What can hang from each mark
E: B
N: E
G: B
C: P
T: X
Y: U
P: B C
J: B
U: Q
X: Y
B: G P X

Each row was made from one small tree. Brackets hold a mark, then the marks that hang from it, in alphabetical order. Every link used is in the known rows. Write each row's tree.
Known rows
{T {X Y}}: [ 0.19 -0.15  1.52  2.29  1.59 -1.02  0.24 -0.75  0.09 -0.03  0.52 -0.01
  0.83  0.52 -1.98  0.72  0.41 -2.76 -2.07 -2.39  0.54 -1.23  0.98]
{E {B {P C} {X {Y U}}}}: [ 1.45 -0.87  1.56 -1.55  1.36  1.94 -1.68  0.58  1.37  0.65  0.69  1.36
 -2.76 -0.22  2.03  1.27 -1.52 -3.31  1.15 -0.24  2.27 -0.33 -1.19]
{B G {P C} {X Y}}: [-0.33 -0.93 -0.15 -0.66  1.95  0.83 -2.79  0.60 -0.12  1.51  0.01  0.46
 -2.14 -0.29  0.27  1.47 -3.85 -6.23  1.03 -1.08  3.73 -0.33 -0.74]
{Y {U Q}}: [ 1.01  1.43 -1.05 -0.16 -2.68  1.54  1.49 -0.35 -0.12 -0.39 -0.78  0.58
 -3.96  0.90  0.93 -0.13  0.39  0.58 -0.09 -1.85 -1.22 -0.35 -1.23]
{G {B P X}}: [ 2.06 -0.38 -1.74 -2.82 -0.14  1.38 -3.60 -0.03  0.49  1.11 -1.41  0.12
 -0.99 -0.15  2.56  1.77 -2.98 -0.12 -1.03 -0.83  1.24  0.40  0.66]
{P {B {X Y}} C}: [-0.34  0.83  2.17 -0.82  2.28  0.29 -1.47 -0.08  1.54 -1.74  1.51  0.62
 -2.40 -0.74 -0.61  1.42 -1.53 -3.70  1.38  0.28  0.98  0.14 -1.00]
{C {P {B G {X Y}}}}: [-1.56  0.98 -1.18  0.15  3.06  0.68 -1.53  1.61  0.70  0.13  0.31  0.84
 -4.59  0.83 -0.01  1.99 -0.81 -6.02 -0.04 -2.80  2.69 -1.21  0.90]
{G {B {P C} {X Y}}}: [ 1.47 -0.47  0.38 -1.85  0.82  0.26 -3.16 -0.41  0.74  0.35 -0.61  0.07
 -2.40 -1.21  1.82  2.49 -3.16 -2.08 -0.02 -0.64  2.00  0.23  0.30]
{N {E B}}: [-0.32  0.96 -1.82 -1.44  4.94  0.51 -0.13  0.14  1.61 -0.35 -0.47  2.12
  1.95 -1.00  0.12  0.27  2.00 -0.35  1.24  4.48 -0.11 -0.25 -0.42]
{G {B {P C} {X {Y U}}}}: [ 2.36 -0.61  1.28 -2.18 -1.50  1.29 -3.15 -0.47  1.06  1.16 -0.45  0.18
 -5.08 -0.28  2.75  2.18 -2.85 -1.99  0.18 -2.21  1.87  0.30 -0.50]
{J B}: [-0.24 -0.52 -0.11 -2.77  1.24  0.98  0.65 -0.06  0.67 -0.50  0.02  0.21
  2.25  0.02 -0.34  0.41  1.44 -0.34 -1.62  0.21  0.76  0.95 -0.16]
{X {Y {U Q}}}: [ 0.54  1.30  0.13  1.75 -2.60  0.08  1.65 -0.69  0.09 -0.23 -0.57  0.60
 -5.21  0.84  0.71  0.02  0.31 -0.48 -1.34 -3.19 -0.45 -1.29 -1.04]
{T {X {Y U}}}: [ 0.90 -0.23  2.47  1.84 -0.77  0.03  0.39 -0.96  0.36  0.68  0.64  0.32
 -1.69  1.49 -0.98  0.34  0.72 -2.65 -1.87 -4.04  0.51 -1.17  0.06]
{P {B G {X Y}} C}: [-1.03  1.05  0.95 -1.08  3.25  0.70 -2.21  0.43  1.71 -0.99  1.20  0.58
 -3.69  0.20 -0.98  1.28 -1.77 -6.56  2.18 -0.86  2.20  0.22 -1.59]
{E {B P}}: [ 0.21 -0.56 -1.06 -0.87  3.95  1.52 -0.60  1.17  0.06  0.74  0.21  0.41
  2.48 -0.24  1.84  0.40 -0.20 -0.32  0.25  1.53  0.65 -0.26  0.29]
{X Y}: [-0.48 -0.09  1.21  2.02  0.17 -1.50  0.35 -0.28  0.08  0.22  0.18  0.08
 -1.50 -0.41 -0.19  0.12 -0.02 -1.17 -1.10 -1.44  0.92 -1.00  0.19]
{E {B G P}}: [-0.24 -0.31 -2.42 -1.00  5.01  1.97 -1.42  1.70  0.19  1.84 -0.07  0.43
  1.38  0.82  1.52  0.30 -0.46 -3.17  1.01  0.61  1.96 -0.22 -0.40]
{P {B G X}}: [-0.21  1.09 -1.13 -2.00  2.58  1.93 -2.67  0.62  1.55 -0.52  0.40  0.71
 -2.12  1.23 -0.28  0.58 -1.53 -4.48  1.18 -0.93  1.33  0.31 -1.19]
{Y U}: [ 0.94 -0.08  1.03 -0.13 -2.33  1.10  0.04 -0.23  0.39  0.74  0.13  0.16
 -2.54  0.91  0.98 -0.29  0.44  0.14  0.20 -1.72 -0.18  0.10 -0.86]
{J {B G {P C} {X Y}}}: [-0.36 -1.49 -0.47 -3.35  2.91  1.83 -2.32  0.74  0.67  1.08  0.18  0.70
  0.18 -0.33 -0.20  1.90 -2.41 -6.49 -0.55 -0.85  4.48  0.69 -0.91]
{J {B G P}}: [-0.85 -1.18 -2.11 -2.91  3.32  2.38 -1.15  0.98 -0.45  2.18 -0.13  0.02
  3.03  0.69  0.65  0.84 -0.66 -3.46 -1.19 -0.64  2.88  0.87 -0.16]
{C {P {B G {X {Y U}}}}}: [-0.79  0.92 -0.43 -0.15  0.92  1.73 -1.50  1.35  1.01  0.76  0.50  1.00
 -7.32  1.66  0.75  1.60 -0.36 -5.80  0.38 -4.31  2.60 -1.12  0.18]
{E B}: [ 0.34  0.42 -0.39 -1.04  2.80  0.53  0.20  0.55  1.06 -0.50  0.25  0.76
  0.77  0.00  0.60  0.00  1.64 -0.12  0.63  1.54 -0.22 -0.13 -0.34]

Which tree is each row?
[ 0.22 -1.16  1.15 -0.29  0.82  0.27 -2.04  0.10 -0.23  0.62  0.49  0.36
 -0.78 -1.21  0.60  1.68 -3.63 -3.50  0.23 -0.08  2.48 -0.46 -0.19] => {B {P C} {X Y}}
[-0.24  1.18 -0.29 -3.20  3.21  2.25 -2.68  0.78  1.62 -1.22  1.01  0.44
 -1.96  0.56 -0.73  1.12 -1.77 -5.31  3.38  0.66  1.49  1.22 -1.77] => {P {B G X} C}
[ 0.31 -1.26  0.22  0.77  0.15 -0.08 -2.09  0.16 -0.39  1.51 -0.30  0.66
 -0.96 -0.52  1.03  1.09 -3.36 -2.74 -1.96 -1.84  2.62 -1.22  0.51] => {B P {X Y}}
[ 0.07 -1.29 -1.48 -5.56  3.28  3.20 -2.67  0.94  0.65  0.84 -0.01  0.62
  1.69  0.04  0.08  1.81 -2.37 -5.28  0.66  0.63  3.67  1.65 -1.01] => {J {B G {P C} X}}
[ 2.44 -0.61  0.47 -0.97 -2.46  1.02 -3.24 -0.70  0.92  2.05 -1.06  0.44
 -5.04  0.62  3.42  1.62 -2.68 -1.15 -1.99 -3.95  2.03 -0.57 -0.01] => {G {B P {X {Y U}}}}
[ 0.63 -0.98 -0.02 -2.44  0.80  1.80 -2.19  0.49 -0.26  0.26  0.15  0.09
  0.55 -1.12  0.67  1.48 -3.60 -2.21  1.61  1.55  1.70  0.60 -0.24] => {B {P C} X}
[-0.06  0.06 -4.12 -3.00  6.17  2.41 -3.37  0.91  1.48  1.71 -1.20  2.73
  1.21 -0.28  1.01  1.01 -1.64 -4.51  1.20  3.12  2.80 -0.33 -0.73] => {N {E {B G P X}}}
[ 1.60 -0.64 -0.63 -0.72 -0.08 -0.01 -3.41 -0.37  0.55  1.46 -1.13  0.22
 -2.82 -0.42  2.46  2.00 -2.90 -1.42 -2.29 -2.10  2.22 -0.74  0.90] => {G {B P {X Y}}}
[ 1.13 -0.15 -0.24 -2.67  1.48  1.24 -2.28  0.20 -0.20  0.72 -0.16 -0.87
  0.36 -0.85  2.04  1.94 -1.68  0.33  1.45  1.29  0.18  1.23  0.31] => {G {B {P C}}}
[ 0.21 -0.52 -2.11 -4.29  1.52  1.87 -1.83  0.22  1.51  0.01 -0.73  1.04
 -0.03  0.88 -0.61  0.85 -0.45 -4.26 -1.19 -1.31  2.95  0.92 -0.88] => {J {B G X}}
[ 0.45 -1.21 -0.35  0.38 -0.96  1.56 -2.78  0.30  0.15  3.04 -0.43  0.82
 -4.63  1.31  1.70  0.57 -3.44 -5.11 -0.92 -4.51  3.84 -1.08 -0.94] => {B G P {X {Y U}}}
[-0.10 -0.19 -0.78  0.64  0.25 -0.55 -2.04  0.08  0.89  0.62 -0.68  1.12
 -3.93  0.76 -0.36  0.51 -1.88 -4.99 -0.79 -2.95  3.00 -1.00 -0.65] => {B G {X Y}}
[ 0.74  0.43 -2.10  0.48 -1.48  1.98 -1.61  0.19  0.00  1.92 -1.23  1.22
 -6.12  1.35  1.64  0.88 -3.41 -4.68 -1.15 -4.69  2.60 -1.66 -1.28] => {B G P {X {Y {U Q}}}}
[ 2.02 -0.38 -0.81 -3.99  0.81  1.81 -3.71  0.10  0.64  0.20 -0.75 -0.16
 -1.00 -1.01  2.01  2.30 -3.17 -1.04  1.24  1.01  1.13  1.19  0.12] => {G {B {P C} X}}
[ 0.18 -1.38 -2.59 -4.33  2.34  2.86 -2.72  0.81  0.38  1.68 -0.64  0.75
  1.94  0.87  0.57  1.28 -2.08 -4.57 -1.58 -1.03  3.81  0.73 -0.37] => {J {B G P X}}
[-0.22  0.81  1.08 -0.05 -0.34  1.17 -0.59  0.81  0.89 -0.11  0.74  0.84
 -5.89  0.64  0.95  1.72 -0.18 -2.95 -0.44 -3.27  1.28 -1.24  0.57] => {C {P {B {X {Y U}}}}}
[ 0.26 -0.94 -2.30 -1.57  1.32  1.87 -3.26  0.87 -0.27  2.11 -0.77  0.57
 -0.64  0.75  0.93  0.85 -3.79 -4.08  0.06 -1.46  3.07 -0.17 -0.18] => {B G P X}
[ 0.16  2.37 -1.03  0.00 -0.08  2.02 -1.23 -0.09  1.72 -0.60 -0.09  1.26
 -7.49  1.84  0.60  0.65 -1.34 -5.04 -0.05 -4.29  1.04 -1.08 -2.23] => {P {B G {X {Y {U Q}}}}}
[ 0.19  1.04  1.05 -2.88  2.28  1.80 -2.01  0.25  1.58 -2.06  1.30  0.30
 -0.80 -0.40 -0.51  1.29 -1.40 -2.54  2.65  1.64 -0.04  1.13 -1.25] => {P {B X} C}
[-0.81  1.03 -0.07  0.11  2.54  0.48 -2.25  0.31  1.63 -0.08  0.63  0.83
 -3.82  0.87 -0.36  0.75 -1.64 -5.68 -0.11 -2.51  2.43 -0.61 -1.08] => {P {B G {X Y}}}
[-0.94  0.29 -3.57 -1.41  7.06  1.88 -1.85  1.12  0.65  2.19 -0.55  1.97
  2.80 -0.30  1.14  0.56 -0.11 -3.39  1.47  3.40  2.01 -0.27 -0.67] => {N {E {B G P}}}
[ 0.68  2.35  1.15 -1.08 -0.15  1.83 -0.36 -0.40  1.69 -2.27  0.83  1.00
 -6.43  0.16  0.26  1.27 -1.10 -3.07  1.40 -1.59 -0.32 -0.19 -2.10] => {P {B {X {Y {U Q}}}} C}
[-1.29  1.44  0.31 -1.74  4.28  1.64 -1.09  0.93  0.91 -0.92  1.45 -0.29
 -0.70  0.35 -0.81  0.64 -0.20 -4.24  3.76  1.13  0.47  1.22 -1.59] => {P {B G} C}
[ 0.68 -1.59 -1.16 -4.07  1.43  2.45 -1.74  0.36  0.25  0.69 -0.37  0.72
  3.06 -0.20  0.84  1.35 -1.68 -1.79 -2.31  0.13  2.61  0.75  0.16] => {J {B P X}}
[-0.10  0.99  1.83 -1.17  0.83  1.89 -2.32  0.21  2.00 -0.39  1.35  0.80
 -5.98  1.04 -0.05  0.91 -1.54 -6.36  2.28 -2.49  2.07  0.22 -2.39] => {P {B G {X {Y U}}} C}
